Each row was made from one path, in order. Every step used is in the known rows, and no mark comes twice. Write each row's path.
Known rows:
J > R > Q > G > M: [-1.01 +2.42 +2.15 -2.82 -0.92 +0.13 -0.12 -0.41 +2.42 -0.56 -2.32 -0.31 -0.31 +0.50 -1.42 +6.26 +0.18 -0.04 +0.85 -0.36 -0.14]
G > M > H > E: [-0.36 +1.09 +2.05 +0.09 -1.37 +0.16 +0.65 -1.60 -0.34 +0.27 +1.93 -0.87 +1.86 -1.82 -0.03 +4.51 +0.80 +0.34 +2.27 +0.43 -0.62]
J > R: [+0.33 +1.54 +0.92 -0.86 -0.39 +0.76 +0.13 -0.04 +2.95 -0.31 -1.19 -0.32 -0.41 -0.33 -0.05 +3.30 +0.00 +0.15 +1.42 +0.20 +0.77]
R > K > E > H: [+0.69 -3.75 -0.48 -0.99 +0.13 +1.63 -0.87 +0.05 -2.60 +1.28 -0.51 -1.27 -0.58 +0.31 -0.01 -1.40 -0.41 -0.50 -1.18 +0.65 -1.83]
Q > G > M: [-2.46 +1.40 +0.39 -1.72 -2.42 -0.55 -0.18 +0.16 -1.44 +0.29 -0.93 +0.09 +1.27 -0.77 -0.55 +3.87 +0.25 +0.06 +0.15 -0.44 -0.29]
Q > G > M > R > K: [-2.61 +0.35 -0.32 -1.88 -2.58 -1.79 -0.37 -0.48 -3.15 +0.80 -2.47 -1.50 -0.25 +0.84 -0.42 +6.63 +0.05 +0.28 +0.72 -0.54 -0.13]
R > Q > G: [-1.59 +0.08 +1.16 -2.07 +0.23 -0.69 -0.23 +0.20 +0.81 -0.50 -0.42 +0.23 -0.57 +1.58 -1.59 -0.13 -0.24 -0.01 -0.62 -0.18 -0.48]
Q > G > M > R > K > E > H: [-2.33 -1.13 -0.33 -1.98 -2.62 +0.32 -0.91 -0.28 -3.79 +1.32 -2.97 -2.39 -0.05 -0.36 -0.65 +5.72 +0.02 +0.12 +0.28 -0.08 -1.51]
K > J > M > H > E: [-1.21 +0.74 +1.63 -0.99 +0.51 +0.48 +0.63 +0.01 +2.39 +1.04 +0.55 -1.07 -0.05 -0.53 +0.33 +2.91 -0.44 +1.18 +2.56 +0.20 -0.73]
K > E > H > M > R: [-0.53 -0.95 -0.13 +0.20 -0.69 +2.46 -0.58 -0.74 -0.47 +1.34 -4.05 -2.15 +0.31 -3.78 -0.27 +3.57 +0.08 +0.12 +0.18 +0.52 -1.79]
K > J > R > Q > G > M > H: [-1.70 +2.51 +2.04 -3.15 -0.27 -0.36 +0.27 -0.26 +2.80 +0.63 -2.20 -0.98 -0.64 +0.81 -0.54 +4.22 +0.43 +0.85 +2.49 -0.42 -0.83]
M > H: [+0.06 +0.64 +0.28 -0.22 -0.60 -0.99 +0.64 -0.70 +0.57 +0.38 -0.09 -0.18 +0.56 -0.81 +0.14 +0.30 +0.33 +0.28 +2.44 +0.27 -0.03]
K > J: [-0.72 -0.27 -0.15 -0.40 +0.99 +0.10 -0.09 +0.81 +0.75 +0.76 +0.06 -0.64 -0.88 +1.01 +0.66 -2.00 +0.07 +0.72 +0.06 -0.34 -0.64]
J > K: [+0.39 -0.68 +0.13 -1.48 +1.12 -0.92 +0.09 +0.20 +1.73 -0.59 -1.71 +0.06 -0.03 +0.05 -0.17 -2.07 -0.36 -0.02 +0.38 +0.47 +0.14]
R > K > T: [+0.60 -4.70 -0.02 -1.62 -0.16 -0.39 -0.61 +0.69 -2.79 +2.16 -0.38 -0.79 -0.96 +0.19 -0.35 -0.23 -0.05 -0.40 -0.37 -0.20 +0.27]
E > H: [+0.61 -1.32 +0.67 +0.33 -0.73 +1.11 -0.49 -0.23 +0.49 +0.23 -0.24 -1.69 +0.40 -1.75 +0.21 +0.76 -0.10 +0.49 +1.10 +0.23 -0.85]
K > J > M > G: [-2.26 +0.84 -0.13 -0.31 -0.01 +0.37 +0.88 +0.65 +0.99 +0.47 -1.78 -1.05 -0.95 +0.45 +0.43 +3.83 -0.45 +0.97 +0.93 -0.50 -0.75]
J > R > K > E > H: [+0.92 -1.92 +0.49 -1.84 -0.25 +2.21 -0.66 +0.00 +0.71 +0.90 -1.81 -1.60 -1.08 -0.09 -0.09 +1.97 -0.36 -0.35 +0.26 +0.76 -0.91]
Q > G: [-2.47 +0.35 +0.39 -1.72 -1.47 -0.69 -0.20 +0.81 +0.53 -0.03 -0.13 +0.22 +0.47 +0.05 -0.64 +0.15 -0.18 +0.27 +0.08 -0.05 +0.27]
J > K > E > H > M: [+0.20 -1.97 +0.38 -1.68 +0.84 +1.97 -0.49 +0.13 +1.76 +0.60 -4.05 -0.79 +0.96 -3.88 -0.28 -1.46 -0.35 -0.20 -0.17 +1.05 -1.78]
Q > G > M > R: [-2.77 +2.04 +0.02 -1.34 -2.66 -1.13 -0.19 -0.27 -1.94 +0.30 -2.48 -1.28 +0.38 -0.26 -0.60 +6.86 +0.35 +0.47 +0.98 -0.68 +0.07]

Write each row's path:
[-1.51 +1.40 +1.57 -2.29 -0.97 -1.33 +0.22 -0.93 -0.48 +0.06 -1.21 +0.07 +0.46 +0.37 -1.40 +3.42 +0.34 +0.04 +1.16 -0.35 -0.98] : R > Q > G > M > H
[-1.87 +0.88 +3.09 -1.98 -0.92 -0.59 +0.32 -1.11 +0.79 -0.34 +1.38 -0.53 +0.93 +0.21 -1.71 +3.59 +0.36 +0.33 +1.34 +0.21 -0.99] : R > Q > G > M > H > E
[-1.33 +1.36 -0.55 -0.50 +0.48 -0.10 +0.10 +0.30 +0.49 +1.15 -3.63 -1.80 -1.71 +0.44 +0.42 +5.07 -0.71 +1.01 +1.56 -0.74 -0.39] : K > J > M > R
[-0.28 -1.70 +0.60 +0.28 -1.52 -0.06 -0.64 -1.49 +0.32 +1.50 -3.86 -3.16 +0.10 -3.03 +0.43 +5.61 -0.12 +0.90 +1.73 +0.57 -0.90] : E > H > M > R > K
[-1.90 +0.85 +0.47 -1.44 -0.29 -1.33 -0.17 -0.44 +0.21 -0.34 -2.36 -1.40 -1.66 +2.02 -1.56 +3.43 -0.11 +0.40 +0.74 -0.40 +0.04] : M > R > Q > G
[-0.10 -0.66 +1.22 +0.49 -1.06 +1.19 -0.46 -0.80 +1.96 +0.99 -2.51 -1.55 +1.40 -4.79 +0.37 +3.05 +0.03 +0.63 +1.06 +0.55 -1.17] : E > H > M
[+0.06 +1.57 +0.30 -0.01 -0.36 -0.47 -0.08 -1.75 -2.18 -0.01 -2.96 -1.66 -0.83 +0.79 -0.78 +7.10 +0.45 +0.00 +0.45 -0.77 -0.81] : G > M > R > Q
[+0.35 -1.52 +1.03 -1.80 -0.51 +2.35 -0.62 -0.46 +1.86 +1.41 -3.62 -1.38 -0.08 -2.50 -0.02 +3.88 -0.22 -0.20 +0.44 +0.96 -1.15] : J > R > K > E > H > M
[-1.90 -0.96 +0.77 -1.53 -0.65 +1.87 -0.74 -0.47 +0.40 +0.97 -4.33 -2.05 -0.07 -2.48 -1.47 +3.37 -0.17 +0.20 -0.22 +0.34 -2.06] : K > E > H > M > R > Q > G
[-0.52 -1.57 -0.45 -1.64 +0.80 -0.50 -0.17 +0.54 -0.71 +1.68 -1.92 -0.77 -1.50 +1.74 +0.65 +1.78 -1.04 +0.35 +0.08 -0.30 -0.87] : R > K > J > M
[-2.20 +0.76 +0.58 +0.73 -1.38 -0.03 +0.95 -0.95 +1.56 +0.05 -2.01 -0.50 +1.13 -2.80 +0.07 +4.13 +0.48 +0.59 +0.24 +0.39 -0.30] : H > M > G
[-2.63 +1.37 +0.32 -2.22 +0.58 -0.76 -0.08 +0.52 +1.20 +0.79 -3.99 -1.59 -2.08 +1.73 -0.83 +5.16 -0.90 +1.02 +1.15 -0.88 -0.76] : K > J > M > R > Q > G
[-1.75 -1.41 -0.44 -1.16 +0.09 -0.68 +0.54 +0.30 -0.58 +1.15 -1.60 -1.34 -1.58 +2.10 +0.62 +3.08 -0.72 +0.67 +0.20 -0.15 -0.82] : R > K > J > M > G
[-0.77 -1.63 +1.29 -1.67 +0.56 -0.40 +0.34 -0.13 +0.77 +1.65 +0.83 -1.35 -0.70 +0.92 +0.49 +2.17 -0.73 +0.85 +1.95 +0.51 -0.81] : R > K > J > M > H > E
[-1.98 +1.81 +3.59 -2.97 -0.28 +0.37 +0.31 -0.34 +4.09 +0.23 +0.47 -1.47 -0.24 +0.64 -0.77 +4.28 +0.51 +1.14 +2.49 +0.10 -0.82] : K > J > R > Q > G > M > H > E
[-0.45 +1.17 +0.76 -1.13 +0.75 +0.89 -0.01 +0.72 +3.44 +0.49 -1.16 -0.89 -1.17 +0.85 +0.60 +1.13 +0.08 +0.81 +1.31 -0.17 +0.03] : K > J > R
[+0.05 -3.56 -0.03 -1.01 -0.21 +1.76 -0.83 -0.41 -1.61 +1.89 -2.37 -1.21 +0.21 -2.05 +0.05 +0.40 -0.30 -0.35 -1.03 +0.83 -2.05] : R > K > E > H > M
[-1.01 -1.13 -0.81 -0.46 -0.34 +0.18 -0.29 -1.06 -1.42 +1.71 -4.42 -1.27 -0.60 -1.33 -0.15 +4.09 -0.08 -0.15 -0.35 +0.45 -0.86] : H > M > R > K > E
[+0.15 -2.80 -1.07 -0.47 -0.40 +0.77 -0.70 -0.57 -2.80 +1.19 -2.39 -2.85 -1.59 +0.87 -0.11 +2.25 -0.29 +0.00 +0.24 +0.36 -1.21] : M > R > K > E > H
[-0.39 -2.47 -0.43 -1.16 +1.05 -0.91 -0.34 +0.50 -0.69 +1.36 +0.03 -0.87 -1.42 +2.56 +0.80 -2.21 -0.28 +0.42 -0.48 -0.02 -0.75] : R > K > J
